What can hang from each mark:
gefe: sasa
zozul: sasa
nibe: sasa
gego: tigug
sasa: gefe nibe puren rubo zozul
tigug: gego nibe
puren: rasi sasa
rubo: sasa

Every row comes from one small tree of marks. The marks that hang from a mark follow it in brackets, in alphabetical order. Every link used is in the known rows. Which tree was each row made from?
Known rows:
zozul(sasa): [-.20 .09 .14 .25 -.26 -.31 .10 .19 -.06 -.05 .09 .39 -.21 -.17 -.04 -.17 .07]
tigug(gego nibe): [-.31 .04 -.10 .38 .10 -.31 -.15 .20 .22 -.10 -.19 .58 -.57 .03 -.22 -.02 -.18]
tigug(gego nibe(sasa(gefe rubo zozul))): [-.34 .30 .14 .36 -.12 -.49 -.06 .04 .05 .26 -.14 .14 -.28 .20 -.04 -.12 -.39]
tigug(gego nibe(sasa(zozul))): [-.05 .20 -.02 .50 .00 -.41 -.05 .15 .20 .28 -.24 .38 -.39 .08 -.15 -.17 -.24]
puren(rasi sasa(gefe nibe rubo zozul)): [-.40 .59 .22 .32 -.51 -.16 .03 .11 -.04 .10 .29 -.12 -.25 .04 .17 -.30 .16]
tigug(gego nibe(sasa(puren(rasi) rubo zozul))): [-.13 .60 .16 .55 -.09 -.12 -.23 .37 .08 .42 -.15 .12 -.56 .05 -.03 -.38 -.06]
gefe(sasa(puren rubo)): [-.22 .39 .28 .18 -.36 -.07 -.28 .22 -.16 -.03 .08 -.03 -.43 .03 .00 -.30 .19]
gefe(sasa(rubo zozul)): [-.15 .32 .41 .30 -.31 -.34 -.12 .05 -.01 .06 .10 -.01 -.31 .18 .12 -.33 .15]
zozul(sasa(puren(rasi))): [-.13 .45 .19 .39 -.32 .00 -.12 .46 -.17 .06 .08 .22 -.38 -.31 .02 -.40 .25]
zozul(sasa(gefe nibe puren(rasi) rubo)): [-.45 .64 .18 .14 -.67 .03 -.03 .40 -.24 .07 .17 -.10 -.41 -.26 .14 -.15 .09]
sasa(gefe nibe puren rubo zozul): [-.25 .48 .31 .29 -.50 -.20 -.03 .29 -.05 .09 .11 -.22 -.55 -.04 .07 -.09 -.04]
gego(tigug(nibe(sasa(gefe puren(rasi) rubo zozul)))): [-.26 .70 .17 .51 -.29 -.30 -.21 .32 -.11 .27 -.30 .07 -.34 .06 .02 -.22 -.15]
rubo(sasa(gefe zozul)): [-.15 .44 .36 .37 -.32 -.44 -.04 .03 .02 -.05 .07 -.01 -.24 .12 .21 -.29 -.05]
tigug(nibe(sasa(gefe puren))): [-.15 .40 -.12 .24 -.39 -.26 -.26 .16 -.23 .09 -.23 .12 -.18 -.22 -.15 -.18 -.19]
sasa(gefe puren(rasi) rubo): [-.36 .62 .30 .32 -.26 -.05 -.33 .34 -.21 -.02 .20 -.10 -.42 -.12 .06 -.36 .12]
zozul(sasa(nibe)): [-.24 .18 -.03 .12 -.49 -.21 .21 .24 .03 -.02 .08 .31 -.38 -.25 -.03 .01 .06]
gego(tigug): [-.25 .11 .06 .39 .06 -.34 .00 .28 .13 -.14 -.08 .50 -.50 .05 -.19 -.01 .00]
gego(tigug(nibe(sasa(zozul)))): [-.05 .24 -.04 .48 -.10 -.52 .03 .15 .16 .18 -.39 .48 -.30 .07 -.15 -.05 -.18]

Which tree is each row?
[-.11 .51 .29 .24 -.59 -.08 -.11 .27 -.01 .16 .03 -.20 -.60 .03 .10 -.19 .17] -> gefe(sasa(nibe puren rubo zozul))
[-.41 .56 .34 .27 -.44 -.07 -.13 .35 -.34 .03 .18 -.02 -.25 -.19 .12 -.34 .10] -> zozul(sasa(gefe puren(rasi) rubo))
[-.08 .44 .17 .39 -.46 -.20 -.07 .34 -.04 .08 .00 -.12 -.54 -.16 .01 -.11 -.04] -> sasa(gefe nibe puren zozul)
[-.13 .51 -.15 .46 -.04 -.01 -.34 .42 .04 .26 -.22 .31 -.54 -.14 -.18 -.32 -.05] -> tigug(gego nibe(sasa(puren(rasi))))
[-.12 .75 .29 .33 -.59 .06 -.24 .38 -.02 .22 .08 -.27 -.63 -.04 .19 -.38 .31] -> gefe(sasa(nibe puren(rasi) rubo zozul))
[.05 .70 .16 .43 -.56 .07 -.28 .43 -.01 .20 -.04 -.17 -.61 -.15 .13 -.40 .31] -> gefe(sasa(nibe puren(rasi) zozul))
[-.07 .43 .46 .37 -.38 -.19 -.22 .22 -.11 .11 .05 -.12 -.44 .10 .09 -.37 .18] -> gefe(sasa(puren rubo zozul))
[-.19 .19 -.22 .30 -.09 -.41 -.03 .15 .10 .04 -.35 .58 -.30 -.01 -.25 .03 -.17] -> gego(tigug(nibe(sasa)))
[-.11 .86 .24 .40 -.61 -.04 -.15 .35 -.01 .11 .04 -.27 -.56 -.08 .28 -.34 .12] -> rubo(sasa(gefe nibe puren(rasi) zozul))
[-.16 .28 .01 .19 -.55 -.04 .11 .40 -.06 .03 .02 .20 -.50 -.33 -.06 -.03 .10] -> zozul(sasa(nibe puren))
[-.11 .49 .06 .45 -.39 -.10 .05 .22 .12 .13 .20 .12 -.36 -.10 .05 -.36 .31] -> puren(rasi sasa(nibe zozul))
[-.20 .64 .48 .51 -.27 -.17 -.26 .34 -.16 .11 .18 -.19 -.43 -.04 .15 -.46 .11] -> sasa(gefe puren(rasi) rubo zozul)
[-.03 .35 .12 .27 -.50 -.23 -.06 .15 .10 .09 -.03 .00 -.46 .00 .06 -.17 .14] -> gefe(sasa(nibe zozul))
[-.20 .51 .19 .24 -.56 -.34 .07 .08 .11 .00 .06 -.10 -.41 .06 .22 -.11 -.07] -> rubo(sasa(gefe nibe zozul))
[-.45 .40 .17 .05 -.67 -.12 .10 .29 -.22 .01 .12 -.05 -.39 -.20 .05 .03 -.05] -> zozul(sasa(gefe nibe puren rubo))
[-.12 .27 -.15 .38 -.05 -.14 -.20 .32 .05 .19 -.26 .36 -.51 -.07 -.26 -.12 -.20] -> tigug(gego nibe(sasa(puren)))
[-.25 .72 .32 .38 -.50 -.06 -.16 .39 -.06 .16 .15 -.28 -.58 -.12 .16 -.28 .09] -> sasa(gefe nibe puren(rasi) rubo zozul)
[-.11 .63 .23 .31 -.62 -.17 -.03 .24 .01 .04 .00 -.22 -.53 -.01 .20 -.15 -.03] -> rubo(sasa(gefe nibe puren zozul))
[-.10 .77 .39 .45 -.36 -.16 -.24 .30 -.22 .36 .15 -.29 -.23 -.07 .12 -.53 .05] -> nibe(sasa(gefe puren(rasi) rubo zozul))
[-.05 .35 .31 .32 -.21 -.39 .05 .09 .04 .29 .18 .03 -.21 .06 .01 -.34 .02] -> nibe(sasa(rubo zozul))
[-.21 .40 .47 .42 -.27 -.31 -.14 .23 -.15 .05 .13 -.12 -.40 .02 .06 -.26 -.03] -> sasa(gefe puren rubo zozul)
[-.43 .49 .00 .16 -.41 .00 .03 .17 .06 .00 .34 .11 -.37 -.06 .03 -.26 .32] -> puren(rasi sasa(nibe rubo))
[.01 .55 .21 .34 -.53 -.11 .03 .31 .16 .09 .01 -.06 -.66 -.04 .15 -.20 .12] -> rubo(sasa(nibe puren zozul))
[-.12 .42 .28 .32 -.41 -.15 .03 .34 .10 .13 .12 -.07 -.69 -.06 .03 -.14 .11] -> sasa(nibe puren rubo zozul)
